Each row was made from one small tree. The marks that hang from a mark follow it in brackets, in alphabetical order. Every link used is in the known rows. Write each row's tree.
Known rows
N[X]: [ 0.25  0.33  3.34  2.65 -0.08  0.58 -2.60 -2.33 -0.21 -0.82  1.03  1.32
  0.06 -2.90 -1.10  0.09  0.67  3.54  3.82 -0.07 -1.32 -1.78 -1.71  1.15
 -2.37 -3.58 -2.57 -1.59 -1.01]
K[H[A[J N[S[D]]] G]]: [ 0.11 -1.60 -1.70 -1.06 -0.29 -4.08  2.21  1.14  1.94 -1.14  0.28  0.08
  3.87  1.09 -3.41  1.35 -0.55 -1.84 -3.95 -2.30  1.11  0.78  0.79 -1.99
  1.26  4.94  3.50 -2.35  1.06]
A[J N[S]]: [-1.54  3.79 -3.39 -4.11 -0.17  0.30  0.78  0.72  3.94  1.13  2.84  0.47
  2.02 -0.04 -3.26  1.08 -0.52 -1.94 -0.89 -1.80 -2.54 -1.89 -1.07 -0.73
  1.77 -3.14 -0.44 -1.07  1.96]
A[N]: [ 0.18  2.94 -0.98  0.16  2.30 -1.90 -2.30  1.02  0.95  2.67  1.34  3.12
 -0.79  1.37 -1.22 -0.52  0.30  1.40 -2.18 -3.43 -1.10 -3.06 -1.94  0.06
  2.87 -5.94 -1.26  1.65  1.72]
A[H J N[S[D]]]: [-2.65 -1.84 -6.20 -3.39  1.11 -1.26  1.93  2.42  5.00 -1.25  1.20  1.52
  1.69  1.25 -5.08  0.37 -1.36 -1.33 -5.89  2.54  0.01 -1.27  0.92 -1.65
 -0.82 -0.15  2.38 -1.78  0.08]
J[A]: [ 0.22  1.96  1.52  3.20  0.66  0.83 -6.35  0.03 -1.22  0.42  1.42  0.01
 -1.24 -2.44  0.77 -0.69 -0.09  1.34  3.73 -0.02  0.50 -4.45 -2.44  0.15
  1.52 -3.46 -1.10  3.81 -2.19]
D[S[C]]: [ 0.44  2.24  4.14  3.25 -1.46  2.94 -1.96 -0.19 -1.94  0.98  0.67  0.18
 -3.04 -5.17  5.61 -2.96  1.92 -0.81 -5.54 -3.34 -0.95 -1.79 -3.37  1.92
  0.82 -4.27 -1.28  0.50 -1.94]
G[H[A[N]]]: [ 3.03  3.31  0.42  0.00  1.60 -0.57  2.71  3.27 -3.22  0.25  0.14  6.57
 -3.88  2.89  0.54  0.38  2.62 -1.53 -0.51 -4.46  1.19  0.51  0.52  1.34
  3.96 -0.41 -0.37  7.15  0.72]
N[S]: [-2.05  0.05  0.14  1.51 -0.44  2.67 -4.53 -0.91  0.91 -0.48  2.60  1.50
  0.03 -4.21  0.52 -1.47  2.27  1.53  3.81 -0.14 -2.10 -1.41 -4.48  1.70
  1.51 -2.30 -0.46 -0.20 -0.31]
G[H[A[J N[S]]]]: [ 1.60  4.27 -1.84 -4.42 -0.98  1.76  5.52  3.07 -0.17 -1.20  1.53  3.92
 -1.01  1.32 -1.45  1.89  1.73 -4.86  0.51 -2.87 -0.15  1.76  1.34  0.56
  3.04  2.39  0.89  4.16  0.55]
G[H[A[J N[S[C] X]]]]: [ 0.70  2.81  1.13 -5.29 -3.71  3.89  7.26  0.25 -2.40 -0.90 -1.19 -2.62
 -3.98  1.83  1.97  2.16  0.59 -4.86  3.43 -0.11 -0.12  5.57  4.31  2.65
 -2.35  3.96 -1.15  1.23 -1.07]
N[S[D] X]: [-0.60 -4.01 -0.50  2.05 -0.36  2.37 -5.23 -0.35  0.30 -2.50  0.11 -0.87
  0.43 -4.65 -3.68 -0.62  0.53  2.09  4.47  5.75 -1.99  0.94 -1.33  2.59
 -4.47  1.08 -0.64 -4.55 -2.25]
H[A[J N[S]]]: [ 0.33  3.68 -2.87 -3.69 -0.95  1.29  2.38  2.52  2.10  0.04  1.97  2.71
  1.07  1.06 -2.83  0.92  0.04 -3.37 -0.45 -2.33 -1.42  1.15  0.04  0.70
  1.60  1.13  0.01 -0.13  2.09]
X[N[S[C D]]]: [ 0.52 -1.64 -3.14  1.34 -0.29  1.56 -7.03  1.31 -3.23 -0.66 -2.40 -3.20
 -4.16 -5.55  2.56 -4.45  1.69 -1.40  2.34  3.53  0.34  1.63 -1.65  4.57
  2.10  3.04 -1.04  7.00 -1.57]
D[S[N]]: [ 1.16  3.08  1.38  4.73  1.82  3.96 -4.55  1.11 -1.48  1.49 -0.78  3.76
  1.31 -5.15  3.20 -4.99  2.12 -1.01 -5.61 -2.10 -1.23 -4.02 -5.31 -0.62
  3.75 -2.55 -1.43  0.74 -2.17]
D[S[C N[X]]]: [ 0.29  1.56  4.09  3.87 -1.01  6.15 -3.16 -1.68 -3.75  1.30 -3.28 -2.74
 -1.73 -4.83  6.85 -4.44  1.11 -0.82 -2.50  1.06 -1.25  0.23 -2.32  1.02
 -1.89 -1.08 -3.49 -2.20 -3.67]
J[A[H[G] N[S[C]]]]: [-5.64 -2.97  1.83 -1.57 -0.71  0.07 -1.59 -0.97 -0.99  2.77 -0.77 -8.40
 -3.11  5.73  7.36  1.62 -1.59  1.79  0.86  2.91  0.85  1.84  1.67 -2.31
  1.27 -1.95  2.66 -0.87 -0.04]
W[S[C N]]: [-0.12  0.87 -3.14  5.36  0.85  3.09 -3.65 -6.07 -1.76  3.25 -0.80  1.03
 -0.79 -4.52  7.81 -5.94  0.75 -0.50 -0.27  1.17  2.87 -1.41 -3.16  1.03
  2.43 -2.43 -4.33  3.39 -1.17]
N[S[C D]]: [-0.96 -4.28 -2.04  2.03 -1.68  1.53 -4.53 -0.83 -1.24 -1.01 -0.30 -1.48
 -2.99 -5.37  1.93 -3.60  1.13  0.35  1.06  3.60  0.41  1.68 -2.67  3.49
 -0.68  1.22 -0.91  1.43 -1.41]
C[S[D N[X]]]: [ 2.11 -1.43 -2.36  5.68  3.63  1.86 -6.38  2.37 -0.31 -1.65 -3.87  0.06
 -0.65 -5.70 -3.02 -4.04 -0.59  0.51  2.27  2.98 -0.68 -0.91 -2.72  1.60
 -3.87  3.18 -1.05  0.61 -3.32]
N[S[C D] X]: [-1.44 -4.79  0.41  1.37 -2.43  2.83 -4.14 -2.07 -1.57 -1.94 -1.31 -4.54
 -2.68 -4.87  0.62 -1.87  0.20  1.41  4.29  6.12 -0.92  3.56 -0.42  4.00
 -5.11  1.70 -1.92 -2.76 -2.48]
N[S X]: [-2.28 -0.48  2.46  0.94 -0.92  3.97 -4.08 -2.19  0.64 -1.24  1.30 -1.37
  0.28 -3.76 -0.24  0.28  0.98  2.58  7.15  2.66 -3.24  0.47 -2.49  1.98
 -3.37 -1.93 -1.42 -4.57 -1.24]
K[H[A[J N[X]] G]]: [ 0.94  1.85  4.26 -0.91 -0.78 -4.47  5.51 -2.14  0.97 -0.35  0.34 -0.78
  3.38  3.31 -1.59  3.82 -1.39  0.25 -1.05 -5.48  0.63 -0.88  2.65 -2.73
 -1.49  1.00  0.66 -4.16  1.41]
K[H[A[J N] G]]: [ 1.38  2.39  2.05 -0.63 -0.15 -6.01  4.98 -0.96  1.50  0.42  1.24  1.92
  3.53  2.84 -1.02  1.94 -0.40 -0.73 -4.42 -7.98  1.69 -2.55  0.51 -3.34
  3.32  0.53  1.72  0.30  2.38]

Which tree is each row?
[-0.03 -2.32  2.65  0.03 -0.58 -5.06  5.31 -3.20  3.00 -1.57  2.89  2.60
  4.23  0.37 -0.11  1.46 -0.49  3.21 -3.89 -3.42  2.16 -4.32 -0.45 -4.16
  1.82 -1.91  2.49  0.80  2.80]
A[H[G] J]
[ 0.65  1.90  0.40  4.74  3.00  3.56 -5.28  0.28 -0.10  0.01 -2.76 -0.49
 -0.61 -5.12  0.16 -3.10  0.25  0.99  4.90 -0.54 -2.00 -1.40 -3.62  0.77
 -2.06  0.30 -1.91  0.32 -2.36]
C[S[N[X]]]
[ 2.87  3.84  0.35 -2.67 -0.32 -0.59  4.57  1.10  0.77 -0.08  0.49  2.51
  1.08  2.56 -4.23  2.43 -1.58 -1.53 -0.13 -2.27 -0.78  0.56  2.87  0.41
 -2.46  0.01 -2.06 -1.24  0.98]
H[A[J N[X]]]
[ 0.91  0.38  2.21 -4.15 -2.23 -0.43  4.39 -0.09  1.17  0.11  0.64 -1.99
  3.55  3.60 -2.82  4.41 -1.61 -0.29  2.67 -0.22 -1.67  3.63  3.21 -0.95
 -1.77  2.37  1.11 -5.57  3.51]
H[A[J N[S X]] G]
[ 1.59 -3.91 -0.74  4.10  0.27  1.46 -4.72 -2.21 -3.93 -0.23 -4.19 -1.59
 -1.64 -3.94  2.48 -5.50 -0.18  1.35  0.87  5.22  1.85  1.35 -1.02  2.24
 -2.66  2.83 -3.93  2.06 -2.80]
S[C D N[X]]
[ 1.17 -2.72 -3.93  5.41  0.19 -0.49 -2.68 -3.93 -0.24  0.69  0.55  1.42
 -1.56 -5.35  2.77 -3.28  0.03  0.23 -2.40  2.68  3.08 -0.92 -1.22  3.14
 -1.45 -2.59 -2.39  2.14 -1.28]
W[S[C D]]
[-2.40 -2.59  3.98 -0.32  1.74 -3.86  2.04 -1.55  1.25  1.19  0.15 -1.14
  0.87  6.13  0.23  3.27 -1.25  5.82 -1.59 -0.01 -0.36 -0.79  2.21 -3.14
 -1.90 -4.65  1.58 -4.93  2.13]
A[H[G] N[X]]
[-3.39 -1.29 -0.42 -4.13 -0.23 -2.93  4.70 -0.84  4.65  0.80  2.52 -0.81
  3.74  4.20 -0.90  3.13 -1.12  1.29 -3.26 -1.30 -0.53 -1.45  0.91 -4.38
  1.96 -2.12  3.52 -3.45  3.82]
A[H[G] J N[S]]
[ 1.01 -2.43 -0.38 -1.69 -1.55  3.17  1.70  2.34 -5.04 -1.40 -3.36 -2.30
 -6.68  1.43  1.74  0.24  1.42 -2.76  2.80  4.42  0.65  7.19  3.95  4.45
 -3.80  5.04 -0.55  1.51 -2.65]
G[H[A[N[S[C D] X]]]]
[-1.72 -2.94  4.40  3.26  0.76 -2.35 -2.29 -1.77 -0.42 -0.19  0.99 -1.41
  0.57  2.27  3.32  1.50 -0.81  4.53  1.03  0.55  2.43 -3.89 -0.82 -3.66
  2.01 -2.49  2.63  1.58 -0.62]
J[A[H[G]]]
[ 2.14 -3.49 -3.12  4.61  0.96 -0.32 -4.87 -0.95 -3.51  0.59 -3.06  1.20
 -1.44 -4.51  3.30 -7.28  0.69  0.25 -2.34  2.51  2.76 -0.22 -3.10  1.78
  2.21  2.21 -3.05  6.13 -1.62]
S[C D N]
[ 0.41  2.63 -0.45 -1.44  0.41  2.62  1.24  3.43 -2.67 -0.18  0.48  3.95
 -3.52  1.90  1.17  0.80  3.25 -2.30  2.42 -1.97 -0.73  2.79 -0.11  2.00
  3.26  1.05  0.72  4.08  0.10]
G[H[A[N[S]]]]
[ 2.65 -1.00 -4.64  6.12  4.20  0.14 -6.79  3.72  0.01 -0.59 -3.00  3.04
 -0.65 -6.31 -2.37 -5.70  0.39 -0.23 -0.76  0.36  0.25 -2.54 -4.92  1.22
  1.05  2.41 -0.36  5.01 -1.91]
C[S[D N]]
[-1.68  2.21 -2.40 -2.74  1.69 -2.99  4.69  0.34  4.35  0.45  2.13  3.51
  1.13  2.80 -2.64  0.92 -1.20 -0.22 -6.38 -3.30  0.54 -4.43  0.38 -2.83
  1.26 -4.56  0.59  0.94  1.41]
A[H J N]
[-5.54 -4.40  3.79 -2.41 -1.52  0.30  1.88 -3.43 -0.01  1.70 -0.99 -7.12
 -2.14  5.12  5.50  2.17 -0.68  3.85  1.35  2.82 -0.90  4.12  2.50 -1.12
 -3.10 -2.23  1.41 -6.32  1.77]
A[H[G] N[S[C] X]]
[ 4.39  5.02 -0.79 -2.69  0.14 -1.56  7.19  2.80 -0.90 -0.89  1.11  6.22
 -1.21  2.45 -2.32  1.72  1.32 -3.99 -2.54 -5.68  1.74 -0.62  1.85  0.10
  3.69  0.85 -0.20  7.34  1.12]
G[H[A[J N]]]
[ 5.17  3.23  1.23  0.06 -1.56 -0.62  6.34  0.85 -1.90 -3.15  2.02  6.99
 -0.39 -2.31 -1.09  0.08  2.42 -2.97  0.16 -5.08  2.26 -1.61 -0.22  0.91
  3.02  2.71 -0.36  8.20 -0.38]
G[H[A[J]]]
[ 1.22 -1.16 -2.80 -3.74 -2.74  1.64  3.10  1.33 -0.64 -1.14 -2.02 -3.13
 -1.72  0.54 -2.83  0.41 -1.84 -3.70  0.02  3.85 -0.06  6.16  4.02  3.13
 -5.32  5.39 -1.33 -2.26 -0.54]
H[A[J N[S[C D] X]]]
[-5.12 -1.73  1.38 -1.07  1.01 -0.19 -3.03  0.73  1.12  2.04  0.74 -4.70
 -0.06  5.83  3.03  2.98 -1.30  2.68  1.07  2.46 -0.24 -0.63  0.86 -3.87
  1.84 -2.91  3.86 -2.58  0.27]
J[A[H[G] N[S]]]
[ 2.02 -3.19 -1.70  4.73  2.15  0.85 -5.80 -0.60 -1.73 -1.07 -2.70  2.08
  1.81 -3.81 -2.16 -4.19 -0.12  2.42  1.08  5.02  0.55 -1.09 -1.90  0.80
 -1.88  2.21 -2.80  0.34 -2.25]
S[D N[X]]
[-3.55  2.73 -0.24  0.79  0.71  1.29 -2.46  0.65  0.33  0.36  0.54  1.84
 -1.35  0.45  1.70 -0.88  2.00 -1.27  0.79 -3.83 -1.34  0.70 -2.58  0.43
  1.76 -0.06  0.56 -1.75 -1.16]
K[H[A[N[S]]]]
[ 0.58 -0.57  3.05 -4.67 -4.24  0.05  5.67 -1.81 -1.03  0.78 -0.40 -5.49
  0.37  3.69  1.73  2.92 -1.80 -0.94  2.28 -0.09 -0.63  5.97  4.40  0.55
 -2.51  3.26  0.04 -4.16  3.17]
H[A[J N[S[C] X]] G]
[-2.35 -1.07  2.24  0.44  2.19 -3.62 -1.62  0.62  0.46  2.49  0.30 -2.38
 -0.24  6.60  2.23  2.83 -1.95  3.44 -1.79  0.10  1.55 -3.28  1.34 -4.24
  2.52 -4.45  2.84  0.42  1.00]
J[A[H[G] N]]
[-3.01 -1.66  4.42  0.07  1.76 -2.14 -0.97 -0.60 -0.05  1.59 -0.84 -5.18
 -0.08  7.34  1.11  4.42 -2.76  4.58  1.69  2.44  0.57 -1.42  3.60 -3.99
 -2.77 -4.02  2.02 -3.79 -0.56]
J[A[H[G] N[X]]]
[ 2.15  0.60  4.26  2.42 -1.63 -4.67  4.27 -3.22  0.59 -2.08  2.25  3.05
  4.29 -1.67  0.53  0.44  0.55  0.35 -1.41 -7.63  2.41 -3.00 -1.59 -2.31
  2.77  2.43  1.72  1.45  0.83]
K[H[A[J] G]]
[-1.93 -4.58 -3.32 -3.33  0.66 -4.26  3.27  1.21  4.66 -0.64  1.39 -0.28
  3.88  3.42 -3.86  2.18 -2.01  1.04 -6.16  2.06  0.75 -0.81  2.02 -3.60
  0.35  0.58  4.53 -2.96  2.62]
A[H[G] J N[S[D]]]
[-1.77  3.20 -0.97 -4.62 -0.83  2.11  1.19 -0.30  3.73  0.31  1.49 -2.78
  2.07  0.28 -4.00  2.93 -1.37 -0.81  1.96  0.53 -3.74 -0.50  1.18 -0.27
 -3.15 -2.54 -1.09 -5.67  0.62]
A[J N[S X]]
[ 4.04  4.56  1.31 -3.19 -0.23 -0.06  7.56  1.65 -1.05 -1.56  0.29  3.12
 -1.19  2.84 -2.92  3.14  0.36 -3.04  0.67 -2.84  0.52  0.70  3.97  0.47
 -1.15  1.34 -0.95  2.65 -0.27]
G[H[A[J N[X]]]]
[ 2.77  0.45 -2.31 -3.96 -0.82  1.64  4.83  3.72 -0.53 -3.09 -0.92  1.10
 -0.78  1.39 -5.51  2.81  0.13 -4.59  1.29  2.87 -0.23  3.70  4.55  1.57
 -3.39  5.71  0.61  0.09 -1.73]
G[H[A[J N[S[D] X]]]]
[-0.76 -0.45  0.62 -2.67  0.89 -6.31  6.16 -1.04  3.97  1.14  2.44  1.59
  3.50  5.27 -1.41  2.71 -1.72  2.09 -6.49 -4.04  1.24 -3.82  1.42 -4.76
  2.46 -3.56  2.56 -0.42  4.26]
A[H[G] J N]
[ 1.98 -1.81 -6.96  6.73  3.77  0.61 -6.05 -2.17  0.20  1.03 -0.76  5.09
  2.62 -5.16  0.19 -5.42  0.29  0.27 -2.47  4.42  2.70 -3.13 -2.98  0.25
  1.37 -0.90 -2.44  2.04 -1.52]
W[S[D N]]
[ 2.73 -2.95 -0.76 -3.16 -1.34 -2.04  3.16  1.90  0.96 -1.31 -0.63 -1.61
  3.88  2.91 -5.82  3.46 -2.20 -0.48  0.08  3.29 -0.52  4.06  4.31 -0.19
 -3.28  5.13  1.83 -5.26  2.66]
H[A[J N[S[D] X]] G]
[-0.94  1.54 -0.28  0.40 -1.13  3.21 -5.36 -0.70 -3.12  0.64 -1.03 -3.56
 -4.10 -4.44  5.48 -3.73  2.33 -0.98  4.72  0.33 -0.89  0.88 -2.61  4.06
  4.03  0.06 -2.06  6.66 -0.65]
X[N[S[C]]]
[-1.74 -0.35 -4.49 -0.03  1.65  1.18 -8.25  4.19  0.24  1.08 -0.59 -3.21
 -1.25  0.67 -2.96  0.15 -1.25 -0.81  1.40  5.04 -1.22 -0.93 -0.05  0.21
  0.23 -0.86  0.62  0.04 -2.29]
J[A[N[S[D]]]]
[-1.85  1.14  3.52 -2.56 -1.79 -1.11  4.03 -2.16  1.91 -0.76  0.78 -3.32
  3.83  2.47 -0.95  3.92 -0.83 -0.72  1.76 -2.82 -1.26  1.57  2.21 -2.28
 -2.04  2.72  1.80 -7.31  0.77]
K[H[A[J N[S X]] G]]
[ 0.26 -0.48  1.43 -0.96 -0.11 -1.08 -0.19  1.65 -0.94  1.87  0.84  0.92
  0.77  3.59  0.60  1.52  0.67  1.41  1.17 -1.73 -0.95  3.60 -0.33  0.36
  3.62  0.47  1.84 -1.71  4.46]
H[A[N[S]] G]
